Each row was made from one path, in order. Every step used is in the known rows, and no mark comes twice. Write each row's path.
Known rows:
bopumo/solu/korofeg/soteb/reko/fopi: [ 2.05  0.77  2.28 -6.99 -0.77  1.08 -0.24 -0.96  1.48 -0.76  1.31 -0.33
  2.61 -5.52  1.69 -2.52 -0.82  0.59  4.69  1.41  4.99  2.30  0.96  5.12]
nesagam/solu/fusas/fopi: [-1.95  2.16  2.21 -0.94 -0.89  0.68 -0.91  2.39 -0.07  0.53  1.91 -0.73
 -0.50  0.00 -3.33 -5.65 -2.04  0.08  0.67 -1.66  1.72 -1.82 -0.40 -1.69]
soteb/reko/fopi/bovini: [ 1.02 -0.67  2.77 -4.62  0.86  1.26  0.17  2.03  1.52  1.57 -0.11  0.22
  0.17 -0.91 -0.71 -0.86  2.49  2.08  1.61  4.23  2.06  0.96  2.15  4.37]
fusas/fopi: [-0.42  0.96 -0.62 -0.98 -1.43  0.48 -0.36 -1.60  0.66  0.26  0.36  0.05
 -1.00  0.03 -0.10 -1.43  0.19  1.10 -0.50  1.43  1.93 -1.00  1.65  0.18]
bopumo/soteb/reko/fopi: [-0.07 -0.04  1.06 -2.06 -1.23  0.58 -0.58  0.36  0.41  1.74 -1.86  2.11
  0.45 -1.03 -1.69  0.41  0.89  2.79  0.00  5.14  3.54  1.86  2.27  4.44]
solu/bopumo/soteb/reko/fopi/bovini: [-0.06 -0.20  1.51 -4.56 -1.59  2.18  1.77 -0.01 -3.52  1.39 -0.81  0.68
  0.99 -1.62 -0.99 -1.38  1.68  2.62  2.23  5.35  2.48  1.14  1.55  7.54]
korofeg/soteb: [ 0.38  0.39  0.75 -1.31 -1.02  1.50  0.08  0.09  1.30 -0.51  0.51  0.77
  2.14 -0.33  1.99  0.17 -0.83 -0.01  2.06 -1.80 -0.01  0.10  0.23 -0.22]
bovini/solu/fusas: [-1.49 -1.37  2.18 -2.34 -0.94 -1.33 -0.84  0.74 -2.92 -0.36  1.00 -0.99
 -0.14 -0.64 -2.08 -2.25 -0.91 -0.68  1.76 -1.80 -0.32  1.36 -1.07 -1.55]
reko/fopi/bovini/solu: [-0.36 -2.19  2.46 -4.87 -1.39 -0.39  0.79 -0.17 -2.83  0.80 -0.24 -0.92
 -0.08  0.05 -2.02 -1.16  2.02  1.50  2.51  2.63  1.39  1.41  2.75  1.85]
korofeg/soteb/bovini/solu/nesagam: [-0.26 -2.48  4.41 -4.13 -2.89  1.28 -0.29  2.57  2.10 -0.94  3.82 -0.50
  1.96 -0.61  0.48 -0.80  0.44  0.59  2.23 -1.92  0.59  3.07  0.50 -0.23]
soteb/bovini: [ 1.00 -1.30  1.86 -1.55  0.12  1.16 -0.72  1.45  0.84  1.03  1.22 -0.47
  0.15 -0.83  1.05  0.71  1.43  0.80 -1.11  1.62  0.79  1.08  0.35  1.10]
fusas/fopi/reko: [ 0.58  1.65 -0.67 -1.61 -2.76  1.70 -0.45 -1.89  1.20  1.44  0.83  0.25
  0.30  1.84 -0.54 -1.81  1.00  1.22 -0.07  3.41  1.96 -0.80  2.75  0.38]
fusas/fopi/bovini/solu/bopumo: [-1.16 -0.41  1.20 -5.07 -2.71  0.69  1.80 -2.35 -4.76 -0.33  1.49 -1.31
 -1.10  0.31 -0.17 -3.43  1.24  1.58  2.44  2.05  0.97 -1.05  1.60  2.69]
reko/fopi: [ 0.21  0.10 -0.55 -1.82 -0.17  0.12 -0.24 -1.15  0.99  0.86 -1.01 -0.42
 -0.37 -1.21 -1.06 -0.41 -0.18  0.71  0.66  1.15  2.45  0.98  1.41  0.90]
solu/bopumo: [-0.29  0.85 -1.24 -1.01 -0.10  0.64  1.02 -1.69 -1.49 -0.54  0.27 -0.83
 -0.42 -1.00  0.85 -1.36 -1.02 -0.27  0.91 -0.83 -0.03 -0.65 -1.47  1.67]
korofeg/soteb/reko: [ 0.84  0.65  2.41 -2.43  0.16  1.58 -0.67  1.91  4.24  0.15  0.71  1.92
  1.83 -0.35  2.47  0.17  0.01  1.18  1.97  0.24  0.39  0.22  0.02  1.72]
nesagam/solu: [-0.88  1.27  2.01  0.81  0.39  0.20 -0.04  2.66  0.52  0.42  0.50  0.12
 -0.21  1.51 -1.93 -2.32 -0.85  0.29  0.19 -1.05 -0.09 -1.78 -0.57 -0.68]
korofeg/soteb/reko/fopi/bovini: [ 1.40 -0.29  3.49 -5.77 -0.11  2.73  0.37  2.12  2.76  1.16  0.51  0.94
  2.48 -1.17  1.27 -0.72  1.71  2.07  3.69  2.42  2.03  1.05  2.32  4.05]
soteb/reko/fopi/bovini/solu/nesagam: [-0.63 -2.36  4.62 -6.29 -1.07 -0.12  0.57  3.12  1.41  0.09  1.71 -0.51
  0.03 -0.24 -3.21 -2.44  2.55  1.90  2.94  2.46  2.14  3.03  2.22  3.17]
solu/bovini: [-0.28 -0.89  0.54 -0.74 -0.76  0.25  0.31  0.15  1.37 -1.70  0.64 -1.61
  0.90 -1.77 -0.36 -1.78 -0.74 -0.39  0.77 -1.72 -0.88 -0.09  0.90 -1.58]
bovini/solu/korofeg/soteb/reko/fopi: [ 1.09 -0.22  2.90 -7.63 -0.99 -0.33 -1.37 -0.54  1.93 -0.61  1.60  0.71
  0.68 -2.16  1.19 -2.52  0.40  2.04  4.77  1.61  3.53  2.94  0.76  3.06]
bovini/solu/korofeg: [-0.11 -0.88  1.08 -3.49 -1.14 -2.01 -0.47 -1.39 -3.09 -1.50  1.91 -0.84
 -0.82 -0.61 -0.39 -2.51  0.52  0.12  2.33  0.15  0.58  1.85 -0.59  0.31]
fopi/bovini: [ 0.32 -1.04  1.81 -1.41 -0.13  0.95  1.18  1.48 -2.25  0.19  0.76 -0.66
  0.92  0.20 -0.08 -0.54  1.83  0.20  1.14  1.06 -0.95 -0.12  0.91  1.35]

Which path is each row?
[ 2.39 -0.39  4.05 -8.81 -0.98  1.96  0.93  0.42 -0.82 -0.59  2.07 -0.89
  3.48 -5.31  1.59 -3.07  1.10  0.78  5.94  2.48  4.05  2.27  1.90  6.59]
bopumo/solu/korofeg/soteb/reko/fopi/bovini
[-0.21 -1.92  5.22 -7.37 -2.05  1.37  0.67  3.15  2.97 -0.35  2.34  0.22
  2.17 -0.57 -1.26 -2.28  1.81  1.93  4.96  0.62  1.90  3.02  2.25  2.97]
korofeg/soteb/reko/fopi/bovini/solu/nesagam
[ 0.18 -0.68  3.15 -7.14 -3.65  0.93  0.54 -1.42 -3.49 -1.57  3.56 -0.67
  1.41 -0.67  1.34 -4.39  1.70  1.50  4.97  0.95  1.45  0.98  1.99  1.63]
fusas/fopi/bovini/solu/korofeg/soteb
[ 1.83  0.57  2.86 -5.36 -0.58  0.85  0.04  0.07  0.61 -1.67  2.31  0.13
  2.90 -4.42  2.64 -2.13 -0.64 -0.19  4.23  0.37  2.61  1.45 -0.42  4.09]
bopumo/solu/korofeg/soteb/reko
[-1.50 -2.63  4.54 -5.18 -3.38  0.18  1.10  2.64 -1.96  0.47  0.66  0.76
  1.15 -0.08 -4.41 -1.83  2.81  2.72  2.52  4.46  2.71  3.73  3.09  4.65]
bopumo/soteb/reko/fopi/bovini/solu/nesagam
[-1.48 -1.75  1.29 -4.60 -3.74  0.63  2.36 -2.23 -8.01  0.62 -0.88 -0.45
  0.60 -0.88 -2.33 -1.71  1.13  1.95  3.08  3.81  1.92  1.56  2.15  5.11]
reko/fopi/bovini/solu/bopumo/soteb
[ 0.55 -0.91  1.26 -3.29 -0.37  1.09  0.99  0.31 -1.33  1.10 -0.27 -0.95
  0.53 -0.92 -1.18 -0.92  1.71  0.99  1.75  2.21  1.46  0.96  2.23  2.34]
reko/fopi/bovini
[-1.31 -2.36  3.90 -4.02 -1.14 -0.33  0.35  2.05 -5.16 -0.19  1.75 -1.57
  0.84 -0.44 -2.18 -2.80  0.84 -0.45  2.99 -0.72 -1.27  1.21 -0.15 -0.13]
fopi/bovini/solu/fusas
[ 0.83 -1.55  3.18 -7.95 -2.45  0.47  0.59 -1.08 -3.25 -1.01  2.18 -1.09
  1.99 -1.89  0.36 -3.25  1.55  1.09  6.04  0.63  2.05  2.78  1.84  2.49]
reko/fopi/bovini/solu/korofeg/soteb
[-1.99 -0.39  1.62 -3.20 -2.36 -0.84 -1.14 -0.91 -2.21 -0.01  1.32 -0.83
 -1.16 -0.69 -2.12 -3.54 -0.91  0.44  1.36 -0.29  1.74  0.39  0.64 -1.36]
bovini/solu/fusas/fopi
[-0.60 -0.49  2.58 -4.06 -2.21  1.48  1.15  0.04 -5.05 -0.01  1.86 -2.41
  1.73 -3.95 -1.67 -4.07 -0.21 -0.86  2.50  0.47  2.27 -0.41  1.56  2.09]
bopumo/solu/fusas/fopi/bovini
[ 0.23 -1.21  2.66 -5.19 -2.01  1.86  0.26 -0.49 -1.01 -0.26  2.14 -0.47
  1.20 -1.13  3.03 -0.58 -0.28  1.13  2.78 -0.48  0.56  0.97 -0.48  2.16]
korofeg/soteb/bovini/solu/bopumo
[-0.15 -1.54  1.79 -3.97 -1.00  0.23  0.16 -0.64 -2.30  0.20  1.49 -1.26
 -0.93 -0.85  1.05 -0.64  0.53  1.12  0.58  1.34  0.51  0.88 -0.54  2.30]
soteb/bovini/solu/bopumo
[-1.25 -1.45  3.46 -4.55 -2.43  0.60  1.90  0.62 -6.06  0.23  0.18  1.20
  0.74  0.40 -0.74 -1.19  2.25  2.43  2.50  4.73  0.06  0.73  0.68  6.13]
fopi/bovini/solu/bopumo/soteb/reko
[ 0.41 -0.58  4.04 -6.59 -4.51  3.05 -1.93  0.43  0.42  1.49  3.50 -0.48
  2.62  0.04  0.33 -3.37  0.54  1.37  2.74  1.58  2.40  1.57  2.22 -0.57]
korofeg/soteb/bovini/solu/fusas/fopi/reko
[ 0.93 -1.51  3.89 -8.18 -0.30 -0.71 -0.27  0.63 -1.64 -0.05  1.67 -0.66
 -0.53 -1.56 -0.98 -3.26  3.16  2.26  3.97  4.54  2.58  2.75  1.56  4.82]
soteb/reko/fopi/bovini/solu/korofeg
[-1.42 -3.08  4.08 -2.74 -3.08 -0.01 -1.16  1.63 -5.52  0.89  1.24 -0.13
  1.21 -1.43 -2.24 -0.84  0.64  0.90  0.31  1.88  0.90  3.11  0.16  1.03]
bopumo/soteb/bovini/solu/fusas
[-1.62 -0.50  2.78 -5.33 -3.88  1.11  1.59 -0.97 -5.42  0.42  0.56  1.24
 -0.23  0.43 -0.88 -2.54  2.28  3.42  1.86  5.92  1.99 -0.14  2.25  6.27]
fusas/fopi/bovini/solu/bopumo/soteb/reko
[ 2.16 -0.56  2.49 -4.46 -0.86  2.05 -1.02  0.71  0.55 -0.85  3.60 -0.77
  2.15 -2.73  3.43 -1.39  0.69  0.40  2.47 -0.25  1.40  2.43 -0.63  1.72]
solu/korofeg/soteb/bovini
[ 2.19 -0.09  3.50 -7.73 -0.14  2.20 -0.09  1.34  1.22 -0.23  2.21  0.05
  2.17 -2.78  1.73 -3.05  1.99  1.62  5.17  2.32  2.54  2.44  1.24  4.82]
solu/korofeg/soteb/reko/fopi/bovini
[-0.97  0.37  1.36 -3.95 -3.65  0.40 -1.21 -1.25 -1.77  1.07  1.86 -0.67
  0.23  1.12 -2.60 -4.07 -0.06  0.63  1.72  1.70  1.70  0.39  1.75 -1.26]
bovini/solu/fusas/fopi/reko
[-1.10  0.51  2.52  0.21 -0.28  0.37  0.40  2.82  2.29 -1.33  1.13 -1.57
  0.75 -0.14 -2.24 -4.18 -1.65 -0.09  0.97 -2.64 -0.91 -1.73  0.32 -2.27]
nesagam/solu/bovini
[ 0.20 -1.83  4.08 -6.20 -0.24 -0.11  0.05  1.60  0.03  1.39 -0.02  0.22
 -0.45  0.04 -1.43 -1.02  2.94  2.71  2.51  4.66  1.87  1.56  2.64  3.91]
soteb/reko/fopi/bovini/solu
[ 0.08 -2.50  3.17 -3.00 -0.92 -0.27 -0.91  0.98 -0.78  0.72  1.22 -0.53
 -0.52  0.08  0.22  0.70  1.71  1.47 -0.29  1.99  0.57  1.56  0.77  0.67]
soteb/bovini/solu
[ 0.50 -1.50  4.87 -7.38 -1.06  1.24  0.13  1.70  1.30  0.79  0.55  0.98
  1.92 -0.22  0.52 -0.83  2.02  2.68  4.40  2.76  1.87  1.58  2.68  3.51]
korofeg/soteb/reko/fopi/bovini/solu
[-1.63  1.06  4.02 -2.48 -1.11  1.70  0.26  3.59 -2.37  0.85  2.67 -1.33
  0.40  0.32 -3.36 -6.29 -0.20  0.30  1.78 -0.70  0.85 -1.86  0.47 -0.30]
nesagam/solu/fusas/fopi/bovini
[-0.63 -2.25  3.08 -3.04 -1.29 -0.49  1.12  0.92 -3.89  0.00  0.83 -0.56
  0.27  1.18 -0.86 -0.83  2.15  0.77  1.94  1.42 -0.96  0.51  1.33  1.10]
fopi/bovini/solu
[-0.54 -0.75  1.09 -0.88 -1.66 -0.01  1.50  0.55 -0.48 -1.53  1.60 -1.76
  1.50 -2.98 -1.95 -1.69 -1.17 -1.67  1.21 -1.94  1.57  1.31  0.12  0.93]
bopumo/solu/nesagam
